Each row comes from the steps of one path. Every step used is in the known rows, and no mark comes twice. Write the path behind each row, first mark first.
Known rows
tufaz/tizu/sobi/dozuv: [ -3   8 -33   9   7  24 -20   9  27  27  57  13  29   2 -11  30  16  -1
 -19  -5  -4   7  -1 -14  21  -8]
dozuv/tufaz: [-10 -28 -33  28 -21  10  -7  21  24  24   5  25   7  21 -36  52  34  19
   7 -25   7  18  10 -19   6 -15]
keve/tufaz/tizu: [ 36  20 -29   2 -36  26  -9  10  34  21  21  38 -14  -6 -26  55   4  -2
  -4  -2  19  -5 -10  11  14  -7]
rali/keve/sobi/dozuv: [ -9  15 -10  12  -7  18  -2   1   6   8  28   1  51   5  -9  39 -12   8
  -5 -38 -28   5  -3 -27   5 -12]
dozuv/peli/tizu: [  5  -5   2  12 -21   8  27   9  17  18  -6  13  11 -11 -27  44 -12 -18
   8 -16  -7  32   2 -37  24   1]
gedov/keve/tufaz: [ 28  21 -36  14 -18  21   0  18  -6   3  13  15  -7 -13 -31  36 -14   3
   3 -20  12  12  -7   1  22 -17]
keve/sobi/dozuv/tufaz/tizu: [  1  -1 -29   3 -25   8 -21   7  50  37  26  37  -4   2 -30  66  18  10
  -1 -15  13  -4  -5 -11  11  -6]
keve/sobi/dozuv: [ -6   8 -23   7 -11  17  -6  13   1  23  29   7  46   1  -9  36 -14   4
  -2 -28 -33  -2   5 -21  12  -3]
tizu/sobi/dozuv/tufaz: [-21 -30 -40  29   1   5 -23  18  25  27  36  16  24  13 -32  44  37  15
  -5 -19  -1  25  11 -29  21 -22]
sobi/dozuv: [ -8   4 -26  18   1  25  -6  15   9  22  34   4  34   2 -15  34   7  17
 -10 -22 -22   7   4 -15  19   2]
sobi/dozuv/tufaz/tizu/peli: [ 21   3  -6   9 -20  50 -28  -8  56  21  21  21 -21  14 -36  42  27  16
 -25  -4  -1   7  -7  -8  29   3]
mufas/difir: [ 22  19 -36  13 -13  22  19  44  -7  -4   4  16  27  27 -11  53  26  38
  -1   0   9   7  -3 -11  -6  -9]
keve/peli/tizu: [ 46   3   2   8 -10   4   8  16  13  32   8  27   9  19 -29  50 -10 -15
  16 -11   7  34   8 -35  34  14]
dudo/gedov/keve/mufas/difir: [ 20  30 -33  14   5   7  27  64 -11 -11  -2  10  20  23  -6  37  25  26
  -9 -15  21  -1   8 -20  11  -8]
peli/tizu: [ 27  -2  -4  18 -16   8  14  20  12  24   6  24  13   9 -23  44 -12 -14
   9  -6   5  26  11 -28  34  15]
peli/tizu/sobi/dozuv/tufaz: [-15 -32 -32  30   2  -5 -20  19  27  30  35  18  22  11 -36  47  28   8
  -2 -14   3  32  14 -37  32 -17]
peli/tizu/tufaz: [ 39  -1  -7  27 -14   8  -8  28  32  22  12  45  -6   2 -27  39   6 -20
  13 -14  11  35 -15 -22  42  -2]
gedov/dudo: [ 10  15  -7  24 -26  63   2  26   7   5  10  38  13   2  -2  47   2  13
  20  -2  -5  24  -3  -8  29   7]
dudo/gedov/keve: [-11  22 -47  -2  -2  31  -4  19   6  11  12  -2 -16   9 -21  18  13   4
  -4 -40  10   2 -19 -16  14  -3]
peli/tizu/sobi: [ 20  -6 -21  15  -3  15  -1  20  13  21  30  22  27  18 -13  21   5 -32
  -3   7  11  31  11 -28  26  -6]
keve/mufas/difir: [ 29  20 -22  23  -4   8  32  64 -10  -7  -4  20  37  27  -3  44  25  26
  -7  -5  14   1  20 -15   4  -6]
dudo/gedov/keve/tufaz: [ 19  19 -49   8 -17  23  -8  21  -5   1  18   5 -12  -8 -30  30  -4  -1
  -3 -27   7   9 -13  -5  28 -22]
tufaz/tizu/peli: [ 35  18  -1   1 -27  65 -17  -7  48  15  13  21 -20  17 -26  32  18   6
 -24   0   0   0 -10   2  19  11]
dudo/gedov/keve/tufaz/dozuv: [ 16   8 -35  15 -27  21 -27   1  -1   6  11   1 -15 -24 -37  36  34  14
   6 -49  11   5   1   6  30  -3]
sobi/dozuv/peli: [-36  -1 -17  10 -13  28  16   0  15  12  10  -7  26 -23 -21  33   9   7
 -10 -35 -33  13  -9 -25  -1 -18]
rali/keve/sobi: [  7  18  -1   7 -31  24  13   0   4  -3  -3  14  43  23  -6  39 -14  -6
   8 -41 -14   3  -6 -22 -19 -19]
keve/peli/tizu/tufaz: [ 51   3  -3  21  -9   5 -13  25  33  28  13  46  -8   9 -30  44   7 -21
  17 -17  13  39 -17 -27  41  -3]
keve/tufaz/dozuv/peli: [-13  -4 -16  14 -39  25   5 -10   9   3  -8  -2   4 -38 -33  39  26   5
   2 -47 -15  14  -3  -6   2 -20]
keve/peli/tizu/sobi/dozuv/tufaz: [ -6 -29 -30  25   6  -7 -23  17  27  33  36  19  20  16 -38  51  29   8
   1 -17   4  36  12 -40  32 -17]
rali/keve/sobi/dozuv/peli: [-36   7  -6   5 -18  23  19  -9  14   2   5  -9  38 -20 -17  37  -4   1
  -6 -47 -37  13 -14 -33 -11 -28]
sobi/dozuv/peli/tizu/tufaz: [ 17  -2  -4  24 -10   5  -4  19  36  20  13  33  -2 -17 -30  39   4 -20
   8 -22  -3  38 -22 -31  41 -11]

Write each row's path
[  5 -10 -15  13  -9  13  -1   6  16  16  21  12  21  -5 -19  23  16 -30
  -1  -7   6  33   8 -30  23 -11]	tufaz/dozuv/peli/tizu/sobi
[ -3  -4   0  14 -11   4  21   7  17  20   8   7  18 -19 -28  44 -15 -13
   2 -17 -15  32   2 -42  32   2]	sobi/dozuv/peli/tizu
[  7   5 -11  17  20  11 -11   6  17  18  51   4  41  10 -17  31   6  -6
 -10 -13  -7  33   2 -38  32 -10]	rali/keve/peli/tizu/sobi/dozuv
[-10   0 -34  17  11  24 -14  15  11  21  52   3  42   6 -10  20  14   1
 -16 -10 -16  15   6 -20  21 -10]	tizu/sobi/dozuv
[ 43   8 -14  14  -3   4 -18  26  32  25  16  38 -22   7 -32  38   9 -23
  15 -26  17  38 -27 -31  48  -5]	dudo/gedov/keve/peli/tizu/tufaz
[ -1  -3 -31   8 -19  12 -20   8  53  37  29  35 -10   3 -34  66  28  16
  -5 -12  18   1  -5  -8  15  -4]	sobi/dozuv/tufaz/tizu
[ 27  16 -13  29 -24  27   7   5   3 -16  13  11  19   5 -27  44   0   8
  -3 -26   3  21  -8  -6   9 -32]	rali/keve/tufaz
[  6  -8 -39   8 -13  21 -22  13  41  28  37  35   6  19 -19  36  36 -14
  -9   3  26  12   0 -10   6 -20]	dozuv/tufaz/tizu/sobi
[ 10   0 -20  13  16  10 -15  14  13  28  52   8  37   7 -17  30   3  -9
  -8  -6 -10  28   7 -34  37  -3]	keve/peli/tizu/sobi/dozuv
[-27 -18 -43  15  -8  -2 -22  17  18  26  22   9  14   8 -33  48  18  16
   2 -40  -9  12   2 -35  21 -20]	dudo/gedov/keve/sobi/dozuv/tufaz
[ 20  -4 -16  27 -28  23 -31   6  23  17   8  25  -8 -12 -30  37  51   9
  12 -47  10  13  -4   5  23   4]	tizu/tufaz/dozuv
[ 23  -2  -3  23 -18   8   1  21  35  18   4  37  -7 -12 -29  39   5 -24
  12 -21   3  38 -21 -28  34 -12]	dozuv/peli/tizu/tufaz
[-42   8 -26  -5 -14  21  10  -1   9   9   9 -14  21 -25 -17  29  -4  -4
  -6 -48 -37   6 -18 -33   1 -24]	dudo/gedov/keve/sobi/dozuv/peli
[ 38  -4  -3  24 -22   9 -31   5  25  24   8  30 -13 -11 -37  46  40  -1
  19 -43  15  27  -2 -10  39  11]	keve/peli/tizu/tufaz/dozuv
[-21 -27 -34  31  -6   5 -16  18  24  28  24  16  19  11 -37  53  31  26
  -1 -27  -5  20  11 -25  19 -14]	sobi/dozuv/tufaz
[-24   3 -25   5 -12  24   3  -2  24  12  28   0  21 -29 -22  33   9  -8
 -16 -20 -20  16 -12 -21   6 -31]	keve/tufaz/tizu/sobi/dozuv/peli
[  4  -8 -16  11  -5  15   7  12  16  17  22  15  25   3 -15  21   6 -34
  -4   1   3  34   5 -34  19 -16]	dozuv/peli/tizu/sobi
[ 32  27 -16   8 -31  28  -4  -2  39   7  21  32  -9  -1 -27  59   7   3
  -7 -12  24   2 -18   6   7 -17]	rali/keve/tufaz/tizu
[-17  -6 -11  16 -33  26  -2  -6  25   9  -8   8  -3 -32 -31  36  40   1
   6 -53 -11  18 -14 -11   2 -17]	tizu/tufaz/dozuv/peli
[ 22   9 -27  19 -28  19 -22   0  -2   8   8   8 -12 -26 -38  40  26  16
   9 -45  14   8   5  10  26   0]	gedov/keve/tufaz/dozuv
[ 26   3  -5   8 -27  54 -24  -6  55  19  11  24 -26  19 -36  42  29  12
 -21  -2   6   7  -8  -5  22   3]	dozuv/tufaz/tizu/peli
[ -2   4 -20   7 -22   9 -17  -1  53  27  25  32   0   6 -31  68  20  13
  -3 -22  16   1 -10 -15   6 -13]	rali/keve/sobi/dozuv/tufaz/tizu
[  7  -3 -30   7 -30  17 -14  10  53  34  16  42 -17  11 -33  65  31  10
   0 -11  26   0  -6  -4   6  -4]	dozuv/tufaz/tizu
[-37  -4 -23   8  -6  27   9   0  16  12  22  -8  33 -20 -17  24  14  -4
 -14 -27 -28  19  -8 -28   0 -26]	tizu/sobi/dozuv/peli
[ 14   7 -35   1 -12  32 -14  13  34  24  38  31  11  16  -8  27  25 -20
 -12   6  20   6  -3  -4   3 -12]	tufaz/tizu/sobi
[ 29  -6  -7  29 -25  10 -28   6  25  20   8  28 -11 -16 -35  41  40   0
  16 -41  14  23  -1  -6  39  11]	peli/tizu/tufaz/dozuv
